Known rows, with every way that one mark hangs from another
fozo[punu tinum[rubug] zakogi]: [ 0.37 -0.03  0.19 -0.91 -0.42 -0.80 -0.06 -0.69  2.03 -1.13  0.45 -0.10
 -0.37 -0.97  2.61 -0.53  0.71  1.96]
rubug[punu tinum[zakogi[bemikid]]]: [ 0.07 -2.06 -1.07 -0.21  0.75 -0.26  1.19  1.32 -0.10  0.58 -0.20 -0.17
  3.30  0.51  1.57 -3.42  0.21 -0.05]
fozo[punu tinum[zakogi]]: [-0.09  0.97 -0.03 -0.37  1.37 -0.27  0.85  0.43  1.43 -1.09  0.24  0.21
 -0.39 -0.65  0.38 -2.62 -0.36  1.57]
fozo[punu zakogi]: [ 0.43 -0.95 -0.59  0.19 -0.21 -0.81  0.09  1.55  2.39 -0.83  1.74  0.51
  0.81 -0.72  2.04 -0.33 -0.26  0.07]
zudov[bemikid]: [-0.27  0.43 -0.76  0.29 -3.01  0.03  0.47  1.63  0.91 -0.85  1.99 -0.09
  3.65 -1.61 -0.54  1.02 -0.49  0.32]
tinum[rubug zakogi[fozo[punu] zudov[bemikid]]]: [ 0.34 -0.87  2.98 -0.06 -0.70 -0.85 -0.55 -2.30 -0.69 -1.40  0.21  0.10
 -2.45  1.11 -0.96 -0.09 -0.33 -0.33]
tinum[rubug]: [ 0.32  2.54 -1.47  0.60 -4.97  0.32 -0.34  1.52  0.73 -0.48  2.50 -0.25
  2.43 -1.88  1.07  2.68 -0.12  0.76]
tinum[rubug[punu] zakogi[bemikid]]: [ 0.82 -0.62  0.90  0.24 -3.05  0.50  0.07 -0.17  0.36 -1.05  0.34 -1.08
  0.91  0.60  2.12  1.65 -0.25 -0.56]
tinum[rubug zakogi[zudov]]: [ 0.54  1.28 -0.54  0.02 -0.47  1.03 -0.36  0.76 -0.90 -0.60  0.51  0.68
 -1.07 -1.04 -0.64  1.51 -0.09  0.08]
tinum[zakogi]: [ 0.55  1.09 -1.13  0.13 -0.45  0.57  0.64  2.40 -0.06 -0.72  0.93  1.01
  1.11 -1.24 -0.30 -0.08 -0.86  0.29]
zudov[bemikid zakogi]: [ 0.09 -1.23  0.23 -0.54 -1.00 -0.36  0.87  0.64  0.13 -1.78  0.62  0.87
  2.65 -0.80 -1.15  0.20 -0.81  0.53]
rubug[punu tinum]: [-0.53 -1.12 -2.95  0.74 -0.47 -0.89  0.58  3.32  0.52  1.34  2.61 -0.55
  6.14 -1.66  1.38 -2.35  0.62  1.10]
rubug[tinum]: [-0.25  1.43 -3.48  0.12 -1.44 -0.30  0.74  3.13  0.10  1.14  1.91  0.70
  4.82 -2.03  0.49 -2.38  0.37  1.28]
zakogi[bemikid fozo zudov]: [-0.29  1.76 -1.25  1.27 -0.98  1.13 -0.70  1.10 -0.95  2.04 -0.06  0.05
 -0.68  0.72 -1.21  2.26 -0.40 -2.56]
zakogi[bemikid fozo[punu] zudov]: [-0.49  1.25 -0.13  1.47 -1.40  0.07 -0.87 -0.01  0.69  1.40  0.53 -0.47
 -1.40  1.61 -0.10  1.03 -0.44 -2.29]
fozo[punu tinum zakogi]: [-0.08 -0.50 -0.62 -0.48  1.98 -0.69  0.45  0.82  2.24 -0.56  0.33  0.20
  0.14 -0.97  1.58 -1.65  0.30  1.30]
zudov[bemikid zakogi[fozo]]: [ 0.24 -1.21  0.97 -0.22 -0.71 -0.78  0.39  0.38 -1.54 -0.83  0.25  1.17
  1.55  0.09 -1.67  0.29 -1.00 -0.18]
tinum[rubug zakogi[bemikid fozo zudov]]: [ 0.94  1.46  0.83  0.15 -1.16  1.17 -0.68 -0.92 -2.08  0.51 -1.46  0.53
 -3.12  1.42 -0.72  1.88 -0.31 -1.86]
zudov[bemikid zakogi[fozo[tinum]]]: [-0.20 -0.81  0.78 -0.93  1.63 -0.60  0.82 -0.48 -1.68 -0.60 -1.20  0.95
  0.69 -0.18 -2.02 -0.90 -0.48  1.09]
zakogi[bemikid fozo[tinum[rubug]] zudov]: [-0.19  2.72 -0.53  0.18 -1.31  1.06 -0.79 -1.10 -1.23  1.73 -1.26 -0.50
 -1.91  0.37 -0.57  2.09  0.60 -0.58]
zakogi[bemikid fozo[punu tinum[rubug]] zudov]: [-0.44  2.20  0.63  0.39 -1.55  0.00 -1.00 -2.28  0.42  1.08 -0.72 -1.13
 -2.77  1.30  0.33  0.83  0.55 -0.43]

Rows
[ 0.23 -2.58  2.42  0.30  0.35 -0.26 -0.57 -0.98 -2.17 -0.66  0.44 -0.51
 -0.29  0.53 -1.11  1.24 -0.06 -0.65] => tinum[rubug[punu] zakogi[fozo zudov[bemikid]]]
[ 0.35 -0.98  1.18 -0.25 -0.81 -0.38 -0.14 -1.65 -1.15  0.19 -1.20 -0.98
  0.04  1.35  1.06  1.01  0.12  0.29] => zudov[zakogi[bemikid fozo[tinum[rubug[punu]]]]]
[-0.66  2.24 -1.38  0.51  1.15  1.26 -0.36  0.38 -1.13  2.29 -1.36 -0.19
 -1.30  0.32 -1.59  0.94  0.16 -1.12] => zakogi[bemikid fozo[tinum] zudov]
[-0.73 -2.55  0.66 -1.00  3.90 -0.66  0.33 -0.95  1.82 -0.94 -0.64  0.11
 -0.80 -0.57 -0.42 -1.73  0.65  0.70] => fozo[punu tinum zakogi[zudov[bemikid]]]
[-0.06 -0.04  1.06 -1.27  1.30  0.68  0.45 -1.69 -0.88 -1.39 -1.18  0.26
 -1.15 -1.07 -1.75 -0.41  0.46  1.40] => fozo[tinum[rubug zakogi[zudov[bemikid]]]]
[-0.03 -0.59  0.03 -0.70  0.78 -0.15  0.52 -0.48  2.56 -0.23 -1.17 -0.19
 -0.70  0.48  2.12 -1.39  0.24  0.11] => fozo[punu tinum zakogi[bemikid]]
[ 0.00 -0.43  0.58 -0.86  0.86  0.23 -0.47 -2.32  1.86 -0.21 -1.41 -0.50
 -2.98  0.69  1.92  0.11  1.00 -0.03] => fozo[punu tinum[rubug] zakogi[bemikid zudov]]
[-0.76  0.51  1.60  0.01 -0.86 -0.93 -0.70 -2.39  0.07 -0.27  0.23 -0.90
 -1.27  0.08 -0.92 -0.03  0.59  0.91] => zakogi[fozo[punu tinum[rubug]] zudov[bemikid]]
[ 0.32  0.81 -0.66  0.61  2.27  0.73 -0.26  1.85 -2.30  0.89 -0.08  1.36
 -1.59 -0.17 -2.10  0.41 -0.66 -1.26] => tinum[zakogi[fozo zudov]]
[-0.82  1.62 -0.25  0.75  0.68  0.18 -0.48 -0.69  0.59  1.65 -0.72 -0.74
 -2.03  1.28 -0.51 -0.23  0.09 -1.03] => zakogi[bemikid fozo[punu tinum] zudov]
[-0.58  1.21 -0.68  1.66 -0.22 -0.52 -1.00  1.28  0.39  1.13  1.91 -0.13
 -0.42  0.22 -0.66  0.77 -0.45 -1.17] => zakogi[fozo[punu] zudov]
[-0.11  0.25  0.98 -0.32  0.41 -0.77  0.32 -1.45  0.45  0.16 -1.65  0.13
 -1.55  1.90  0.08 -1.28 -0.56  0.02] => zudov[zakogi[bemikid fozo[punu tinum]]]
[-0.40 -3.80  0.38 -0.04  4.12 -1.02  0.56  0.54 -2.59  0.92 -0.33  0.41
  2.13  0.39 -1.62 -3.70  0.40 -0.15] => rubug[punu tinum[zakogi[fozo zudov[bemikid]]]]
[-0.07 -0.61 -0.09 -0.11  2.76  0.64 -0.14 -0.06 -0.68 -0.30  0.06 -0.82
 -0.41 -0.97 -0.09  0.40  0.68  1.16] => fozo[tinum[rubug[punu] zakogi[zudov]]]
[ 0.41 -1.82  0.23 -0.63 -0.29  0.22  0.04 -0.61  0.94 -0.19 -0.73 -1.22
  0.80 -0.01  2.91  1.03  0.92  0.38] => fozo[tinum[rubug[punu]] zakogi[bemikid]]
[-0.26 -0.53  2.15 -1.11  1.09 -0.35  0.19 -2.89  0.68 -2.06 -0.56 -0.41
 -1.95 -0.11 -0.71 -1.52  0.43  1.57] => fozo[punu tinum[rubug zakogi[zudov[bemikid]]]]
[ 0.34 -0.70 -1.30 -0.01  1.43  1.29 -0.21  1.09  0.51  0.75 -0.72  0.76
 -0.85  0.08  0.12  1.71  0.03 -1.94] => fozo[zakogi[bemikid zudov]]
[ 0.54  0.39 -0.08  0.25 -1.52  0.14  0.06  0.58 -1.17  0.41 -0.81  0.90
 -0.10  1.35 -0.46  1.34 -1.05 -1.45] => zudov[zakogi[bemikid fozo]]
